Each row was made from one small tree. The marks that hang from a mark follow it in brackets, in the order of their numbers. Every link used is in the known rows. Write each row's tree.
Known rows:
J_588(J_981(J_912(J_794))): [-4.17  1.87  0.51 -3.34 -0.08 -0.56  5.04 -0.63  2.86  1.65  1.18 -0.38
  1.57  1.54  0.38  0.49  2.42  3.45 -1.17 -0.98 -6.27  1.05]
J_900(J_794(J_172(J_632) J_742 J_912)): [ 1.00 -2.57  0.37  1.48  0.17  1.72  0.82  2.84 -0.41  1.64  0.32 -0.11
  0.44  1.17 -1.43 -1.93  2.32  3.98 -0.82  0.17 -3.84  1.44]
J_912(J_794(J_172 J_742)): [ 1.73 -3.40 -1.98  0.02 -0.21  1.29  1.57  0.98 -0.23  0.63  0.53  0.27
 -0.51  1.62 -1.70 -2.90  2.37  0.09 -1.48  0.23 -5.44  1.75]
J_900(J_794): [ 0.19 -1.78  0.88  0.96  1.91  0.15  3.81  0.98  2.34  3.98  0.19  0.87
  0.75  1.18 -2.74 -0.60  3.51  2.66 -1.61  0.59 -3.61  0.03]
J_51(J_742(J_794)): [ 1.31 -3.93  0.67 -1.01  3.91 -1.00  1.83  1.92 -0.31  2.09 -1.08  0.44
  0.27  0.88 -2.03 -3.39  2.65  0.48 -2.73  1.91 -2.06  1.05]
J_588(J_981(J_912(J_794(J_172(J_632) J_742)))): [-3.88  0.82 -0.49 -3.12 -0.36  0.99  2.91  1.12  1.57 -0.01  0.90 -0.92
  2.03  1.86  1.65 -0.33  0.97  3.36 -0.70 -1.79 -5.83  2.57]
J_900(J_794(J_172 J_742 J_912(J_981(J_588)))): [-1.85 -0.84  1.94 -1.08 -2.25  0.72  1.99  0.39  0.25  1.57  0.91  1.17
  0.19  0.78  0.00 -0.33  3.01  5.13  0.77  0.96 -5.52  1.14]
J_632(J_172(J_794(J_742 J_912(J_981)))): [ 0.24 -1.08  0.14 -2.19  2.54  0.66  3.71  3.42  0.43  2.48  3.27  1.28
  1.42  0.35 -1.01 -3.86  3.69  3.87 -2.01 -1.72 -3.06 -0.36]
J_912(J_794(J_172 J_742) J_981(J_588)): [-3.85 -0.55 -0.47 -3.50 -2.37  0.25  2.49 -0.86  0.36 -0.17  1.24  1.16
  0.94  0.95  1.58 -2.02  1.74  2.31  0.64  0.39 -6.41  2.00]
J_588(J_981): [-5.13 -0.50  0.46 -2.13  0.71 -0.71  5.11  1.08  2.31  3.12  0.71 -0.25
  1.68  0.98  0.12  0.08  3.06  3.64 -1.65 -1.05 -4.69  2.23]
J_51(J_742(J_794(J_172 J_912))): [ 1.00 -3.95  0.49 -0.12  2.24 -0.57  0.66  2.00 -1.42  2.19 -0.62  0.49
 -1.10  0.60 -1.45 -3.37  3.14  2.08 -2.46  2.87 -2.64  1.18]
J_900(J_794(J_172 J_912(J_981))): [-1.93 -0.93  1.34  1.20 -0.74  0.28  2.79  0.34  1.00  3.73  0.98  1.46
 -0.03  0.68 -0.69 -0.47  3.69  5.59 -0.47  1.63 -4.80  0.29]
J_794(J_172(J_632) J_742 J_912(J_981)): [-3.55 -2.38 -0.49 -0.57 -0.66  0.69  1.63  2.78 -1.83  0.53  0.80 -0.76
  1.95  0.69  1.83 -3.11  1.23  5.16 -0.64 -1.06 -4.82  3.07]
J_51(J_742): [-0.22 -3.43  0.03 -0.29  3.36 -0.41  2.77  1.94 -0.31  3.13 -0.54 -0.02
  1.44  0.74 -1.87 -2.53  2.45  1.03 -2.93  0.68 -3.14  1.47]
J_912(J_794(J_172(J_632) J_742) J_981): [-1.72 -1.86 -1.52 -1.29 -0.06  1.12  1.76  1.00 -0.32 -0.33  0.84  0.13
  1.80  1.14  0.93 -3.64  0.74  1.74 -0.42 -0.71 -5.06  2.11]
J_742(J_794(J_912(J_981))): [-2.04 -1.38  1.74 -1.71  1.28 -2.71  4.32  0.19  0.89  2.46  0.47  0.39
  0.02  0.49 -0.76 -2.85  3.90  3.91 -1.70  1.85 -3.57 -0.20]
J_38(J_632(J_172(J_794(J_742 J_912(J_981(J_588)))))): [-1.11  1.29 -0.01 -1.66  1.88  0.89  3.34  4.73  1.42  3.47  3.05  0.86
  2.38 -1.35  1.15 -4.59  3.99  4.25 -1.69 -3.02 -1.89  0.66]
J_51(J_742(J_794(J_172(J_632) J_912(J_981)))): [-0.93 -3.24  0.62 -0.68  2.60 -0.58  0.66  2.38 -1.53  1.66 -0.49  0.21
  0.47  0.36  0.14 -4.05  2.04  3.00 -2.02  2.23 -2.09  1.53]
J_742(J_794(J_172(J_632))): [-1.61 -3.88 -1.46  0.33  2.48 -0.14  1.17  3.30  0.44  2.27 -0.39  0.47
  0.35  1.36  0.27 -3.68  2.06  2.24 -2.18  1.20 -1.46  2.41]
J_38(J_632(J_172(J_794(J_912(J_981))))): [-0.56  0.95 -0.44  0.14  3.11  0.78  3.89  4.78  1.76  4.91  3.03  0.98
  2.09 -1.28  0.42 -4.73  4.49  4.38 -2.80 -2.68 -1.32 -0.02]
J_742(J_794(J_172 J_912(J_981))): [-2.57 -2.19  0.68 -0.80  0.10 -1.49  2.62  0.74  0.12  2.44  0.55  1.03
 -0.85  0.68  0.39 -2.70  3.68  4.47 -1.21  2.36 -3.72  0.98]
J_172(J_632 J_794(J_742 J_912(J_981))): [-1.10 -1.08  1.14 -2.51  3.02 -0.16  2.45  3.57 -0.55  0.14  2.43 -1.40
  3.01  1.24 -0.99 -3.76  1.95  3.99 -1.80 -1.82 -2.59  1.21]

Which tree is each row?
[-1.52 -3.11 -0.61  0.56  1.68 -0.91  1.59  2.75 -0.22  2.44  0.19 -0.04
 -0.43  0.83 -0.10 -3.81  2.96  3.62 -2.34  1.88 -2.13  1.54] -> J_742(J_794(J_172(J_632) J_912))
[ 1.68 -1.80 -0.38 -1.31  2.88  0.80  3.39  3.95  0.35  2.84  3.03  1.01
  0.79  0.53 -2.01 -4.11  4.00  3.10 -2.75 -1.62 -2.71 -0.28] -> J_632(J_172(J_794(J_742 J_912)))
[-3.22  0.82 -0.03 -3.47 -1.18  0.77  3.30  0.11  1.77  0.21  0.98 -0.23
  1.04  1.86  1.05  0.39  1.83  3.28 -0.56 -1.28 -6.74  2.20] -> J_588(J_981(J_912(J_794(J_172 J_742))))
[-6.52  0.33 -1.34 -2.04 -0.69 -0.27  2.97 -0.14  1.16  1.69  1.52  0.87
  1.90  0.52  2.47 -2.62  1.46  3.27 -0.31  0.59 -4.76  1.93] -> J_912(J_794(J_172(J_632)) J_981(J_588))
[-3.30 -2.16  0.09 -0.43  1.13 -1.18  2.08  2.00 -0.11  2.06  0.41  0.33
  0.27  0.62  1.08 -3.62  2.66  4.62 -1.42  1.73 -2.55  1.39] -> J_742(J_794(J_172(J_632) J_912(J_981)))
[ 0.68 -1.88  0.52 -1.44  3.54  0.04  1.94  4.35 -0.65  0.57  2.21 -1.77
  2.28  1.41 -2.16 -3.99  2.31  3.01 -2.58 -1.62 -2.10  1.27] -> J_172(J_632 J_794(J_742 J_912))
[-5.86 -1.42 -0.78  0.71  0.08 -0.33  2.97  2.11 -0.52  3.18  1.22 -0.26
  1.86  0.31  1.99 -2.71  2.19  6.12 -1.49  0.16 -4.03  2.26] -> J_794(J_172(J_632) J_912(J_981))
[-4.03  1.03 -1.26 -3.54 -1.27  0.43  2.26  0.40  1.07 -0.10  1.00 -0.25
  1.92  1.71  2.15 -1.21  0.78  2.66 -0.30 -0.58 -5.89  2.29] -> J_981(J_588 J_912(J_794(J_172(J_632) J_742)))
[-2.47 -0.83  1.36 -0.75 -1.24  1.03  1.44  1.67  0.01  1.19  0.81  0.45
  1.38  0.69  0.75 -1.34  1.94  5.35  0.62  0.23 -4.47  1.69] -> J_900(J_794(J_172(J_632) J_742 J_912(J_981(J_588))))
[-1.52 -0.22  0.50 -3.31  1.57  0.29  3.87  2.99  0.77  2.48  3.51  1.48
  1.62  0.14 -0.11 -3.53  3.77  4.30 -1.46 -1.61 -3.27 -0.04] -> J_632(J_172(J_794(J_742 J_912(J_981(J_588)))))
[-2.96  1.40  0.65 -3.99 -0.49  0.00  4.43 -0.38  2.24  0.27  0.97 -0.77
  1.61  1.75  0.35  0.28  1.97  2.99 -0.79 -1.62 -6.64  1.43] -> J_588(J_981(J_912(J_794(J_742))))
[-3.69 -2.57 -1.62  1.95  0.74 -0.05  2.29  3.11 -0.62  3.69  0.90 -0.67
  0.96  0.64  0.45 -2.87  2.67  4.86 -2.51  0.41 -3.49  2.39] -> J_794(J_172(J_632) J_912)
[ 0.62  0.42 -0.29 -0.48  2.73  1.31  3.26  5.11  1.12  3.51  2.84  0.66
  2.10 -1.18  0.28 -5.04  4.00  3.82 -2.27 -3.23 -1.70  0.39] -> J_38(J_632(J_172(J_794(J_742 J_912(J_981)))))
[-4.59  2.34 -0.07 -3.77 -0.54 -1.41  4.99 -1.41  2.68  1.94  1.31  0.18
  1.54  1.38  0.76 -0.33  2.40  2.82 -0.97  0.30 -6.22  0.46] -> J_981(J_588 J_912(J_794))
[-4.35 -1.35  0.88 -1.94 -0.75 -1.87  2.78  0.42  0.41  2.33  0.76  1.28
 -0.66  0.45  1.30 -2.22  3.64  4.92 -0.70  2.59 -3.86  1.23] -> J_742(J_794(J_172 J_912(J_981(J_588))))
[-4.56 -0.56 -1.09 -3.07 -1.40  0.54  1.94  0.37  0.09 -0.42  1.17  0.41
  2.06  0.75  2.33 -2.94  0.76  2.39  0.37 -0.30 -5.30  2.49] -> J_912(J_794(J_172(J_632) J_742) J_981(J_588))
[ 2.05 -0.36 -0.80  0.35  3.22  1.50  2.90  5.67  1.00  3.85  2.59  0.36
  1.59 -0.97 -0.72 -5.15  4.26  3.06 -2.95 -3.14 -1.34  0.46] -> J_38(J_632(J_172(J_794(J_742 J_912))))
[-4.51  1.40 -0.21 -2.77 -0.80  0.25  3.89 -0.25  2.38  1.57  1.18  0.03
  1.05  1.72  1.22  0.64  2.26  3.81 -1.01 -0.70 -6.36  1.81] -> J_588(J_981(J_912(J_794(J_172))))
[-1.05 -1.98 -0.95 -1.63 -1.00  0.87  2.29 -0.22 -0.06 -0.04  0.87  0.86
  0.63  1.22  0.27 -2.65  1.73  1.59 -0.25  0.05 -6.24  1.59] -> J_912(J_794(J_172 J_742) J_981)
[-8.08 -0.26 -0.43 -0.73 -1.00 -0.83  3.13  1.67 -0.19  3.13  1.46  0.04
  2.08  0.04  3.09 -2.15  2.20  6.64 -0.78  0.52 -4.26  2.57] -> J_794(J_172(J_632) J_912(J_981(J_588)))
[-1.01 -2.58 -2.87  1.35  1.42  0.76  2.02  1.71  0.49  2.38  0.73  0.00
  0.50  1.18 -0.86 -3.48  2.04  1.16 -2.33  0.56 -3.73  1.59] -> J_912(J_794(J_172(J_632)))
[-5.05 -1.29  0.35 -1.57  0.19 -1.53  2.23  1.64  0.10  2.01  0.64  0.53
  0.51  0.38  1.97 -3.16  2.63  5.03 -0.91  1.90 -2.76  1.75] -> J_742(J_794(J_172(J_632) J_912(J_981(J_588))))
[ 0.62 -2.68 -0.44 -1.72  4.44  0.83  1.57  4.92  0.00  0.41  1.64 -1.26
  3.06  1.95 -1.86 -3.77  1.45  1.56 -2.50 -2.39 -1.38  2.17] -> J_172(J_632 J_794(J_742))
[-5.24  1.07  0.38 -3.34 -0.53 -1.82  5.24 -2.04  2.12  2.09  1.63  0.95
  1.59  0.33  0.53 -1.92  2.81  2.59 -0.50  0.75 -5.71  0.17] -> J_912(J_794 J_981(J_588))
[-0.04 -0.69 -1.22 -1.55 -0.29  0.93  2.43  0.15  0.70  0.33  0.59 -0.02
  0.67  2.23 -0.15 -1.30  1.58  1.70 -1.27 -0.55 -6.47  1.35] -> J_981(J_912(J_794(J_172 J_742)))
[-2.68 -2.33  0.86 -1.81  1.63 -0.98  0.77  2.01 -1.24  1.64 -0.26  0.44
  0.64  0.18  1.03 -3.61  2.06  3.34 -1.37  2.49 -2.24  1.82] -> J_51(J_742(J_794(J_172(J_632) J_912(J_981(J_588)))))
